Each row was made from one small tree. The marks that hang from a mark follow it in brackets, in the order of their numbers. Every link used is in the known rows. Write each row's tree.
In the rows, zero is written as 128.
Known rows:
q128[q642 q916[q256]]: [132 132 139 149 116 168 126 132  49 129 138 106 133 145 121 138 169 144
 128 123 120 149 118 129 130 144 139]
q137[q642[q128[q739 q916]]]: [137 105 151 112 135 113  95 136  99 116 129 116 107 124  81 159  80 139
 116 113 121 125 120  90 122 141 155]
q916[q256[q430 q772 q902]]: [113 145  92 154 130 153 135 101 170 182 117 106 137 142 155 121 107 125
 158 130 123 123 138 180 134 146 104]
q137[q642[q128[q916]]]: [139 107 152 117 152 123 114 160  85 140 134 133 109 109  90 142  88 132
 126 102 125 133 109  74 117 127 165]
q642[q128[q823 q916] q137]: [122 117 140 105 167 117 122 178  56 107 129 145 123 102 119 131  97 131
  93 122 130 135  99  63 112  93 167]
q739[q128[q642[q137] q823 q916]]: [125 111 170 117 129 129 117 182   4  85 145 129 158  90 134 143 126 143
  93 125 134 128 112 123 137  90 156]
q430[q112 q256[q902]]: [150 116 149 111 124 107 125 117 150 121 110 148 134 124 144  92 227 133
 161 148 142 171 137 178 127 127 131]
q137[q642[q128[q739 q823 q916]]]: [140  98 150 108 145 117  98 143  74  86 132 115  98 107  85 164  66 144
  99 128 121 103 114  96 119 124 142]
q772[q256[q430[q112]]]: [130 148 142 127 152 123 170 105 180 110 119 166 146 129 146 106 155 135
  97 114 133 172 135 142 117 108 135]
q916[q128[q823] q256]: [148 138 110 133 131 148 123 138 127 113 147 118  77 108 115 112 172 116
 136 145 126 107 127 150 124 128 119]
q430[q256]: [151 126 139 110 121 145 125 135 126 123 130 143 158 133  83 102 176 126
 131 129 132 159 135 122 113 111 142]
q642[q128]: [130 128 139 106 145 117 121 176 139 144 138 148 124 133  87 118 176 122
 119 111 132 143 133  93 112 130 150]
q642[q128[q916]]: [132 122 143 115 144 112 116 161  84 128 133 140 137 133  90 119 138 131
 118 107 128 155 112  64 112 123 157]
q902[q256[q430 q772]]: [102 123 101 151 127 147 132 151 169 166 125 134 161 151 130 126  86 122
 106  96 123 112 112  94 112 123 129]
q916[q256[q430[q112] q772]]: [115 148 100 151 161 173 189 125 156 158 113 134 131 134 135 118 160 137
 114 120 133 140 134 222 120 127 108]
q112[q430[q256[q772 q902]]]: [137 126 128 118  97 128 113 104 118 159 113 128 195 130 157 119 150 128
 186 157 132 118 125 131 129 140 121]
q137[q642[q128[q739 q916[q256]]]]: [129 116 130 119 143 155 107 123  92 131 132 109  82 129  74 161 100 139
 122 124 117 124 126 141 123 155 154]
q772[q256[q430 q916]]: [119 159 116 131 137 134 171  75 194 130 124 162 146 143 133 110  89 117
 114 115 123 162 144 115 129 107 121]
q137[q642[q128[q739]]]: [137 112 148 102 133 121 100 154 152 132 135 125  94 124  74 157 119 131
 118 117 126 113 139 118 120 149 149]
q112[q430]: [145 146 144 112 101 114 108 174 117 159 133 133 160 128 111 123 220 129
 132 124 135 133 125 100 111 140 136]
q772[q256[q430 q902 q916[q128]]]: [125 149 117 144 122  87 142  31 230 122 125 146 122 131 195  99  66 101
 172 135 121 132 139 107 150 132 112]
q902[q256[q430 q772 q916]]: [ 92 129  85 154 129 149 160 122 188 173 120 145 148 158 140 124  73 113
 116 101 125 115 121 116 123 120 111]
q256[q772 q902 q916[q128]]: [128 132  96 145 105  89 129  77 187 157 121 125 100 126 182 104  96 105
 204 141 133 118 138 129 155 146  93]
q916[q256]: [137 148 113 125 123 161 124 152 134 163 137 125 102 136  91 113 201 127
 132 123 128 155 141 159 119 138 133]
q137[q642[q128[q739 q823]]]: [140 104 146  99 145 123 102 161 130 102 137 122  83 110  79 162 106 135
  99 132 126  92 132 124 118 131 135]
q642[q128[q739 q823]]: [133 119 138  97 138 112 105 159 127  90 137 131 114 132  78 140 154 134
  91 138 129 113 137 116 113 126 126]
q256[q902 q916[q128[q642]]]: [135 125 141 149  94  88 117  89 163 129 133 118 103 134 189 119 159 111
 188 141 129 114 134 123 160 162 107]
q430[q256[q902]]: [148 119 138 111 108 117 100 115 146 136 122 131 150 132 125  99 175 124
 169 143 132 156 138 129 128 128 135]
q137[q642]: [152 119 143 118 122 130 109 165 140 158 136 125  98 108  94 133 134 129
 133 107 131 136 133 118 122 130 143]

Write each row's tree:
[114 143 131 161 140 167 153 124 144 133 139 115 125 124 163 138 131 116
 117 121 119  96 117 144 133 138 150]  q916[q128[q642[q137]] q256[q430]]
[139 116 169 115 118 134 116 190  61  90 156 131 152 105 104 135 193 139
 100 129 136 113 139 163 135 108 126]  q739[q128[q642 q823]]
[122 117 171 121 117 127 116 177  29 114 141 131 168 105 129 138 142 139
 108 110 133 149 120 118 139 107 170]  q739[q128[q642[q137] q916]]
[123 131 122 119 134 145 111 122  91 120 131 116 111 152  77 138 148 137
 115 129 119 147 130 131 119 150 146]  q642[q128[q739 q916[q256]]]
[106 130 116 142 143 123 171 142 197 148 115 164 118 150 143 110 183 119
 100 102 136 145 123 157 118 123 122]  q902[q256[q430[q112] q916]]
[112 136 106 149 141 100 181  88 199 162  97 142 133 136 191 109 126 126
 155 130 140 143 141 201 144 130  83]  q256[q430[q112] q772 q902 q916]
[117 121 140 103 137 105 102 147  94 115 122 131 130 133 104 142 103 133
 101 119 127 151 117  70 117 127 171]  q642[q128[q739 q916] q137]
[135 142 110 145 131 144 127 101 165  86 139 102 103 129 109 132 125 122
 102 145 118  83 134 173 122 135 103]  q916[q128[q739 q823] q256[q430]]
[122 138  91 138 112 146 113 112 146 186 121 108 105 136 151 118 143 127
 181 141 128 140 142 174 140 153 110]  q916[q256[q772 q902]]
[133 132  95 139 131 121 159 104 146 117 130 134 101 110 144 114  82 111
 151 142 132  97 128 128 140 109  86]  q256[q772 q916[q128[q823]]]
[126 145 133 129 122 102 115  83 193 135 123 139 152 137 167 110  99 124
 141 124 122 154 138  97 131 127 130]  q772[q256[q430 q902]]
[140 137 117 127  98  92 121  92 186 110 132 124  94 140 112 117 145 111
 147 135 130 127 149 131 139 147 106]  q256[q916[q128[q739]]]
[135 116 151 128 108 114 104 133 114  66 140 109 110 111 158 154 125 129
 106 148 127  84 121 108 137 131 135]  q916[q128[q642[q137] q739 q823]]
[117 132 136 138 108 162 113 118  60 114 127  96 125 144 134 160 135 148
 107 133 119 143 122 139 136 148 155]  q128[q642[q137] q739 q916[q256]]
[122 146  90 164 141 167 161 101 168 151 133 115 127 130 133 118  92 113
 141 121 120  98 126 158 128 135 111]  q916[q128 q256[q430 q772]]
[127 113 156 125 112 122 104 139  40  69 127 103 141 124 143 163 105 152
  85 138 125 124 110  93 131 117 141]  q128[q642[q137] q739 q823 q916]
[128 128 121 120 165 156 131 153  56 112 138 131 104 122  88 128 141 135
 108 133 122 132 112 122 113 118 140]  q642[q128[q823 q916[q256]]]
[100 127  84 165 128 132 159 101 203 153 127 141 129 146 159 116  56  99
 139 107 122  90 113 100 132 126 110]  q902[q256[q430 q772 q916[q128]]]
[143 100 151 113 164 128 116 167  62 110 136 130 101  94  92 148  74 136
 107 117 124 111 103  79 116 109 151]  q137[q642[q128[q823 q916]]]
[122 142 119 139 121  94 135 103 199 163 116 128 134 143 151 109 130 115
 149 122 130 142 142 145 138 135 103]  q256[q430 q902 q916]
[140 111 159 133 103 119  98 128  45  58 134  97 148 137 117 157 129 156
  93 138 122 120 117 101 130 128 116]  q128[q642 q739 q823 q916]
[140 135 128 115 111 157 140 126 100 148 121 140 204 131 115 122 153 131
 147 143 133 119 122 124 114 120 129]  q112[q430[q256[q772]]]
[121 135  97 133 107 105 132 100 170 177 112 128 117 138 165 113 112 119
 185 136 134 145 146 146 150 140  92]  q256[q772 q902 q916]
[114 150  90 152 144 182 162 122 153 172 126 118 145 142 114 125 110 128
 121 116 123 125 135 174 121 128 112]  q916[q256[q430 q772]]
[133 113 142 107 138 104 101 146  74  74 131 124 127 132  84 141 117 142
  91 134 125 125 119  85 113 119 132]  q642[q128[q739 q823 q916]]
[123 135 122 143 154 130 178 139 163 143 111 142 155 129 140 115 145 137
 109 110 138 140 128 170 118 115 109]  q256[q430[q112] q772]
[119 121 134  91 147 116 110 170 124 101 129 137 106 117 103 147 128 129
  84 138 131 117 129 107 115 115 151]  q642[q128[q739 q823] q137]
[118 136  96 161 122  93 149  64 212 155 116 123 130 131 189 108  57 102
 182 131 127 101 134 138 150 139  87]  q256[q430 q772 q902 q916[q128]]
[121 125 122 121 121 115  82 103 107 132 122 105 102 154 115 136 147 135
 152 144 120 146 134 138 132 169 139]  q642[q128[q739 q916[q256[q902]]]]
[139 118 155 123 101 124 103 145  98  76 139 104 135 138 113 155 168 148
  94 143 127 109 135 131 129 135 110]  q128[q642 q739 q823]
[126 120 153 116 112 127 108 156  97  86 131 112 126 123 140 162 141 144
  84 142 129 112 129 123 130 125 135]  q128[q642[q137] q739 q823]
[127 121 112 126 130 123 173  71 163 141  97 153 132 131 172  97 154 127
 185 156 143 160 144 208 146 122  98]  q430[q112 q256[q772 q902 q916]]
[125 117 165 108 127 138 123 199  58 101 149 138 143  90 129 142 166 135
  93 129 138 115 132 154 137  96 150]  q739[q128[q642[q137] q823]]
[130 143 111 119 113 158 168  96 119 154 115 151 191 136 126 119 138 122
 158 147 134 123 131 147 126 118 111]  q112[q430[q256[q772 q916]]]
[119 131 113 146 122 110 123 114 176 167 115 115 161 136 160 119  89 126
 151 120 127 124 133 128 131 133 105]  q256[q430 q772 q902]
[126 123 158 134 118 129 119 156  52 123 129 121 152 125 149 141 124 141
 112 112 128 154 105  71 130 121 164]  q128[q642[q137] q916]
[126 147 117 117 106  98 124  67 185 143 121 152 107 137 171 104 121 117
 174 140 129 176 151 115 148 134 118]  q772[q256[q902 q916]]
[122 136  96 155 147 125 180  91 172 113 126 132 131 115 151 117  44 109
 127 131 127  81 124 135 134 101  79]  q256[q430 q772 q916[q128[q823]]]
[131 143  90 148 124 160 138 112 145 154 137 117  97 124 128 114 129 115
 165 133 125 116 131 151 133 143 117]  q916[q128 q256[q772]]
[128 124 153 121 130 138 126 180  83 110 136 127 128 109 149 145 154 137
  96 131 132 119 116 106 127 109 145]  q128[q642[q137] q823]
